Known rows, with every way that one mark hangs from another:
K769[K297[K647 K886[K343]] K918]: [-2.74,-2.88,+4.42,+3.72,-1.13,+2.18,-0.83,-0.98,-0.82,+1.90,-3.04,+3.90,+1.23,+0.60,+0.75,+1.03,+4.20,+1.22,-2.66,+0.89,-0.59,-2.35,+0.98,-2.58]
K769[K647 K918]: [+1.68,+1.09,+4.09,+0.74,+0.60,+3.57,-0.12,+0.10,+2.23,-0.14,+1.64,-0.71,+1.14,-1.69,-0.15,+1.41,+1.39,+1.05,+0.12,+0.07,+0.44,-0.18,+1.18,+0.02]
K343[K647]: [-1.63,-1.20,-0.99,-0.13,-0.40,-2.25,+0.68,+1.76,-1.28,-1.56,-1.72,+1.09,+1.24,+0.77,+1.13,-0.60,-0.05,+0.49,-0.90,-0.91,+0.86,+0.44,+1.15,+1.00]
K343[K769[K647 K886 K918]]: [+2.42,+3.33,+5.17,+1.48,-0.91,+4.19,+1.35,-0.11,+0.63,+0.34,-0.54,-0.10,+2.90,-3.02,-0.55,+1.12,+2.27,+3.89,-0.70,+2.92,+0.86,-1.34,-0.01,+0.88]
K769[K647]: [+1.78,+0.95,+1.66,-0.88,+0.57,+1.75,+0.00,-0.73,+0.38,-0.64,+2.38,-0.64,+0.46,-0.94,-1.24,+0.40,+0.19,-0.20,+0.92,+0.75,+0.61,+0.57,+0.39,+0.22]
K297[K886[K343[K769]]]: [-0.90,+1.32,+1.26,+0.34,-1.83,-0.03,-0.71,-3.18,-1.42,+1.43,-0.86,+2.42,-0.86,-0.83,-1.53,+1.88,+2.40,+0.67,-0.84,+3.64,+1.03,+0.18,+1.58,-1.75]
K769[K918]: [-0.51,+0.11,+2.43,+1.52,-0.08,+1.53,+0.00,+1.16,+1.33,-0.05,-0.66,-0.09,+0.65,-0.64,+0.98,+0.88,+1.12,+0.91,-0.70,-1.18,-0.04,-0.51,+0.44,+0.11]
K886[K647]: [-1.15,-0.88,-0.66,-0.61,+0.45,+0.57,-0.79,+1.49,+0.81,-0.80,-0.83,+0.20,+0.07,-0.01,+1.59,+0.91,+1.08,+0.32,-1.22,-1.33,+0.69,-0.14,-1.41,+0.80]
K343[K647 K769]: [-1.70,+0.56,+0.68,-0.39,-1.29,-2.80,+1.70,+1.66,-2.15,-0.93,-2.06,+0.97,+2.69,-0.14,+1.32,-0.62,+0.49,+1.09,-2.55,+1.04,+1.30,-0.75,+1.92,+0.87]
K769[K297 K886[K343 K647] K918]: [-0.63,-2.63,+2.12,+1.97,-1.19,+4.28,-0.37,+0.02,+1.28,+0.08,-3.14,+0.19,+0.27,-0.35,+1.09,+0.96,+4.48,+6.27,-2.60,-1.10,-1.32,-2.51,-1.62,-0.71]
K769[K297]: [+0.13,-2.66,+2.34,+0.85,-0.87,-0.13,+0.93,+0.39,-0.77,+0.26,+0.26,-0.50,+1.45,+0.60,-0.15,-0.33,+0.59,+1.49,-1.36,-0.37,-0.72,-1.96,+0.24,-0.57]
K769[K297 K647 K886[K343] K918]: [+2.60,-0.76,+4.52,+1.65,-0.92,+5.40,+0.62,-2.03,+1.13,+0.90,+0.21,-0.88,+0.39,-1.82,-1.85,+0.44,+3.83,+5.04,-0.51,+1.54,-1.05,-2.19,+0.23,-1.61]
K297[K647 K769[K886[K343] K918]]: [-1.67,+1.00,+2.50,+2.90,+0.04,+3.63,-0.71,-0.88,+0.01,+0.71,-4.13,+2.16,+2.55,+0.47,+1.54,-1.99,+5.45,+3.54,-1.35,+2.07,-1.48,-2.22,+0.14,-2.46]
K886[K343 K647]: [-1.52,-1.13,-1.62,-1.31,-0.13,+1.17,-1.66,-1.64,+1.64,-0.64,-0.84,-0.51,-2.43,+0.26,+0.37,+0.87,+1.99,+1.51,-1.23,-1.24,-0.01,+0.21,-0.06,-1.11]
K925[K647]: [+3.07,+1.06,+0.02,+0.45,+0.61,-0.75,+0.41,+1.69,-1.93,+0.12,+0.58,-0.61,+0.27,-1.17,-0.78,-1.75,-0.52,-0.57,+1.54,+0.50,-0.30,+0.33,-0.37,-0.17]
K769[K297 K886[K647] K918]: [-1.03,-2.40,+2.72,+2.72,-0.95,+3.72,+0.79,+2.65,+0.41,+0.17,-3.36,+0.78,+3.07,-0.15,+2.13,+1.26,+3.42,+5.39,-2.70,-1.78,-0.62,-3.25,-2.49,+1.25]
K343[K647 K769[K297]]: [-1.60,-2.27,+3.06,+0.48,-2.28,-3.28,+2.84,+2.23,-2.26,-0.47,-1.56,+0.65,+3.97,+0.47,+0.69,-0.65,+1.36,+2.90,-3.64,+0.92,+0.68,-3.00,+2.03,-0.12]
K343[K769]: [+0.06,+1.34,+1.70,-0.26,-1.22,-1.17,+0.87,-0.15,-0.40,-0.03,-0.29,-0.43,+1.28,-1.24,+0.19,-0.16,+0.35,+0.62,-1.33,+1.85,+0.64,-1.46,+0.87,-0.27]
K886[K343[K647 K769]]: [-1.66,-0.03,-0.25,-1.55,-2.08,-2.20,+0.78,-1.08,-1.13,-0.74,-1.82,+0.22,+0.17,-0.61,-0.28,-0.67,+1.64,+2.33,-2.84,+1.64,+0.72,+0.12,+3.11,-1.53]

Rows:
[-1.76,+0.70,+2.73,-0.42,-1.14,+2.01,-0.90,-0.38,+2.71,-0.75,-1.57,-1.00,-0.03,-1.34,+1.64,+1.93,+3.61,+3.48,-3.52,-0.15,+0.37,-1.46,+1.28,-1.44] | K886[K343[K769[K918]] K647]
[-2.55,-3.32,+3.09,+2.59,-1.02,+3.17,-1.40,-0.15,+0.55,+1.42,-1.42,+2.19,+0.27,+0.11,+0.90,+3.37,+4.80,+2.73,-2.51,-1.01,+0.30,-1.94,-0.05,-0.84] | K769[K297[K886[K343 K647]] K918]
[+0.98,+2.10,+5.93,+2.03,+1.56,+3.38,+0.42,+0.58,+1.48,-0.34,+2.14,-1.02,+3.93,-0.64,+0.67,+0.11,+3.45,+0.96,+0.72,+1.10,-0.36,-1.56,+1.61,-0.21] | K297[K769[K647 K918]]
[-2.24,+0.24,+0.11,+0.07,-1.38,+0.54,-1.60,-1.95,-0.26,+0.73,-1.62,+2.53,-0.47,-0.91,-0.11,+2.66,+3.16,+0.92,-1.79,+2.27,+1.56,-0.18,+0.28,-0.66] | K297[K886[K343[K769] K647]]
[-1.25,-2.57,+2.60,-0.77,-1.54,-0.26,+0.24,-0.47,+0.68,-0.50,-0.99,-1.51,+0.56,-0.44,+0.17,+0.77,+3.31,+3.64,-3.86,+0.79,-0.18,-2.90,+1.21,-2.60] | K886[K343[K769[K297]] K647]
[-1.34,-1.05,+4.25,+2.76,-3.24,+0.43,+3.51,+2.99,-1.99,+0.60,-4.10,+1.47,+5.51,-0.61,+1.42,-0.69,+2.79,+6.03,-3.87,+1.05,+0.68,-3.34,+0.47,+0.78] | K343[K647 K769[K297 K886 K918]]
[+0.26,+1.76,+5.10,+3.01,+0.86,+4.13,-1.37,-2.90,+0.45,+1.09,+1.60,+1.90,+1.88,-0.75,-0.89,+1.77,+5.46,+1.15,+1.31,+3.14,-0.29,-0.56,+1.81,-1.72] | K297[K769[K647 K918] K886[K343]]
[+2.10,+1.55,+2.25,+0.53,-0.40,+5.82,-0.67,-3.07,+1.94,+0.27,+0.01,-0.53,-1.00,-2.30,-1.61,+0.73,+3.13,+3.83,+0.46,+1.70,-0.50,+0.10,+0.21,-0.61] | K769[K647 K886[K343] K918]
[-2.73,-2.57,+5.23,+4.45,-0.98,+1.83,+0.27,+1.67,-1.64,+1.85,-3.16,+4.43,+3.67,+1.01,+1.74,+1.14,+2.81,+0.26,-2.54,+0.44,+0.24,-2.85,-0.07,-0.56] | K769[K297[K647 K886] K918]
[-0.26,-1.32,+2.32,+0.88,-1.93,+0.99,+1.77,+1.53,-1.20,+0.41,-3.15,+0.32,+3.49,-0.39,+0.47,+0.28,+2.65,+4.81,-3.12,+1.15,+0.31,-3.50,-2.05,+0.92] | K343[K769[K297 K886[K647]]]
[-0.25,-0.50,+6.66,+2.47,-1.56,+0.77,+2.38,+1.70,+0.69,+0.65,-0.82,-0.92,+3.81,-1.28,+0.95,+0.67,+2.35,+3.32,-3.46,+0.69,-0.07,-3.28,+1.65,-0.92] | K343[K769[K297 K918]]
[-1.82,-2.13,+3.24,+1.80,-1.43,-0.11,+0.54,+1.21,-1.91,+1.01,-1.62,+2.67,+3.53,-0.21,+0.40,+2.49,+2.87,+1.53,-2.91,+1.39,+1.45,-2.97,-0.77,+0.79] | K343[K769[K297[K886[K647]]]]
[+2.92,+2.94,+2.57,-0.09,-1.21,+2.60,+1.08,-1.31,-0.57,+0.55,-0.03,-0.21,+2.42,-2.20,-1.75,-0.04,+1.52,+2.69,+0.48,+4.24,+1.12,-0.92,-0.44,+0.76] | K343[K769[K647 K886]]
[-2.22,-3.07,+2.72,+2.88,-0.53,+0.15,-0.15,+0.46,-2.90,+1.58,-2.42,+4.70,+2.94,+1.78,+0.50,+0.13,+1.88,-0.49,-1.90,+1.35,+0.62,-2.41,-0.38,-0.80] | K769[K297[K647 K886]]
[-2.88,-0.43,+0.42,+1.56,+0.54,+1.17,-2.09,-1.76,-0.49,+0.19,-1.27,+2.89,+1.13,+1.42,+0.65,+1.47,+5.01,+0.64,-0.14,+1.60,-0.08,-0.58,-0.61,-0.91] | K297[K769 K886[K343 K647]]
[-1.03,-1.92,+4.56,+1.22,-1.77,-0.87,+1.71,+1.25,-1.28,+0.57,-2.28,+0.88,+3.97,+0.34,+1.10,-1.36,+1.67,+1.52,-3.96,+2.03,+0.37,-3.75,+1.26,-1.92] | K343[K769[K297[K647]]]
[+0.07,+1.50,+2.73,+1.16,+0.98,+2.32,-1.52,-3.93,-0.78,+0.80,+2.28,+2.10,+0.96,-0.24,-2.10,+0.77,+4.08,-0.04,+2.41,+3.90,+0.22,+0.08,+1.51,-2.01] | K297[K769[K647] K886[K343]]
[+0.92,-0.15,+8.14,+3.19,-1.10,+2.95,+1.67,-0.03,-0.86,+1.62,+1.38,+1.56,+4.47,-2.28,-0.88,+2.85,+3.35,+1.78,-1.24,+2.97,+1.39,-2.96,+1.44,-0.15] | K343[K769[K297[K886] K647 K918]]
[-2.69,-1.81,+5.42,+3.87,-2.40,-0.84,+2.70,+2.51,-2.99,+1.23,-2.86,+3.64,+5.26,-0.01,+1.52,+1.73,+2.78,+2.47,-3.19,+1.10,+1.64,-2.52,+1.71,+1.04] | K343[K647 K769[K297[K886] K918]]
[-2.14,-3.80,+0.90,+1.14,-0.87,+1.19,-1.36,-1.45,-0.90,+0.83,-0.99,+2.21,-0.55,+0.55,-0.54,+2.37,+3.41,+1.79,-1.88,-0.07,+0.32,-1.72,-0.71,-1.55] | K769[K297[K886[K343 K647]]]
[-3.11,+0.52,+2.52,+1.76,-2.57,-0.49,+0.40,-0.53,-1.20,+0.49,-2.83,+3.60,+1.40,-0.78,+0.81,+1.92,+3.29,+2.04,-2.71,+1.67,+1.54,-0.47,+2.68,-0.49] | K297[K886[K343[K647 K769[K918]]]]
[-1.37,-2.22,+3.00,+2.63,-1.69,+3.77,+0.35,-0.73,-0.14,+1.29,-4.48,+1.42,+1.20,+0.29,+0.77,-1.16,+4.02,+4.87,-3.19,+0.56,-1.46,-3.02,-0.15,-2.46] | K769[K297[K647] K886[K343] K918]
[+0.30,+2.38,+6.16,+3.69,+1.22,+3.56,-0.25,-0.05,-0.42,+0.78,+1.37,+2.42,+4.46,-0.33,+0.29,+1.70,+4.53,-0.01,+1.75,+2.74,+0.62,-1.06,+0.87,+0.35] | K297[K769[K647 K918] K886]
[-2.14,-2.06,+4.54,+0.99,-2.83,-1.01,+1.83,+0.92,-0.33,-0.40,-2.23,-0.16,+1.98,-0.83,+0.82,-0.14,+3.64,+4.93,-4.91,+0.31,+0.13,-2.74,+3.58,-2.05] | K886[K343[K647 K769[K297 K918]]]
[-2.15,+0.24,+2.12,+0.20,-2.02,-0.73,+0.68,+0.30,+0.57,-0.93,-2.63,-0.26,+0.96,-0.98,+1.09,-0.03,+2.88,+3.16,-3.62,+0.48,+0.76,-0.62,+3.28,-1.22] | K886[K343[K647 K769[K918]]]
[-3.61,+0.25,+2.36,+3.14,-0.16,+0.33,-0.49,-0.21,-1.72,+0.30,-2.33,+4.19,+2.76,+1.48,+1.17,+0.43,+5.38,+1.84,-0.65,+1.31,+0.30,-0.48,+1.73,-0.92] | K297[K769[K918] K886[K343[K647]]]
[+0.48,+2.30,+5.28,+1.09,-1.21,+3.27,-0.84,-3.21,+0.85,+1.18,+1.01,+1.53,+0.28,-2.87,-1.69,+2.92,+3.70,+1.49,-0.64,+3.72,+1.49,-0.18,+2.57,-1.68] | K297[K886[K343[K769[K647 K918]]]]
[+2.06,+2.42,+2.49,+1.52,+0.79,+3.29,+0.82,-1.00,-1.25,+0.50,+0.43,+0.14,+4.01,-0.39,-1.12,-1.43,+2.84,+2.25,+1.86,+3.25,-0.36,-0.95,-1.25,+0.50] | K297[K769[K647 K886]]
[+1.58,+2.42,+3.77,+2.40,+0.50,+5.57,-0.42,-2.43,+1.18,+0.32,+0.11,-0.26,+1.68,-1.29,-0.91,-0.49,+5.10,+4.14,+0.95,+2.60,-1.13,-1.36,+0.62,-1.56] | K297[K769[K647 K886[K343] K918]]
[-2.96,+0.40,+3.53,+3.91,+1.06,+2.46,-1.33,+1.84,-0.28,+0.38,-1.73,+3.41,+4.44,+0.81,+2.72,+2.21,+4.98,+0.50,-0.72,+0.10,+0.78,-1.71,-1.09,+1.37] | K297[K769[K918] K886[K647]]
[+1.02,-1.34,+6.52,+3.28,-0.22,+3.52,+0.47,+0.01,-0.57,+1.54,+1.62,+1.95,+3.05,-1.09,-0.64,+2.86,+2.95,+1.31,+0.25,+0.85,+0.78,-1.95,+0.30,+0.32] | K769[K297[K886] K647 K918]
[-1.61,+0.71,+1.71,+2.05,+0.48,+4.46,-1.03,-0.47,+1.50,-0.80,-3.20,+0.39,+1.85,+0.33,+1.64,+0.14,+6.34,+4.85,-1.20,+0.36,-1.29,-1.61,-1.40,-0.82] | K297[K769[K886[K343 K647] K918]]
[-1.34,+1.20,+1.20,+2.49,+0.22,+1.21,+0.14,+0.34,-2.17,+0.38,-3.79,+2.53,+4.38,+1.84,+1.45,-3.25,+3.03,+1.44,-0.50,+2.55,-0.78,-2.42,-1.38,-0.21] | K297[K647 K769[K886]]
[-2.39,-0.71,-1.38,+0.14,-0.18,+1.17,-2.60,-2.23,+0.19,+0.54,-1.09,+2.70,-2.02,+0.07,-0.13,+2.73,+2.75,+0.16,-0.55,+0.45,+0.61,+0.71,-0.73,-0.31] | K297[K886[K343 K647]]
[+2.07,+2.46,+5.86,+0.48,-0.54,+2.51,+1.19,-0.12,+1.95,-0.02,+1.45,-1.27,+2.82,-2.80,-0.04,+1.70,+1.63,+1.40,-1.13,+1.97,+1.03,-1.19,+2.17,-0.30] | K343[K769[K647 K918]]
[-2.45,-1.40,+6.11,+3.52,-1.74,+1.64,+1.06,+2.10,-0.45,+1.00,-2.24,+2.40,+4.49,-0.79,+2.01,+3.21,+4.10,+2.72,-3.39,+0.55,+1.13,-3.52,-0.44,+0.78] | K343[K769[K297[K886[K647]] K918]]
[-2.11,+1.45,+4.34,+4.39,+0.19,+1.67,+0.01,+0.64,-0.81,+1.20,-0.73,+3.28,+4.10,+0.62,+1.26,+1.46,+4.14,+0.06,+0.56,+1.82,-0.09,-1.11,+0.44,+0.23] | K297[K769[K918] K886]
[-1.60,+0.08,-0.85,+0.91,-1.52,+1.69,+0.32,-0.11,-0.31,-0.10,-3.99,+1.79,-0.15,-0.29,+0.70,-0.44,+3.09,+4.85,-1.44,-0.69,-0.08,-0.05,+0.49,+0.39] | K769[K886[K343[K647]] K918]
[-2.51,+0.82,+2.67,+1.08,-1.42,+2.39,-1.25,-0.94,+0.96,+0.80,-2.48,+2.20,+0.12,-1.61,+1.03,+3.79,+4.46,+2.17,-2.92,+1.28,+1.36,-0.81,+0.77,-0.41] | K297[K886[K343[K769[K918]] K647]]
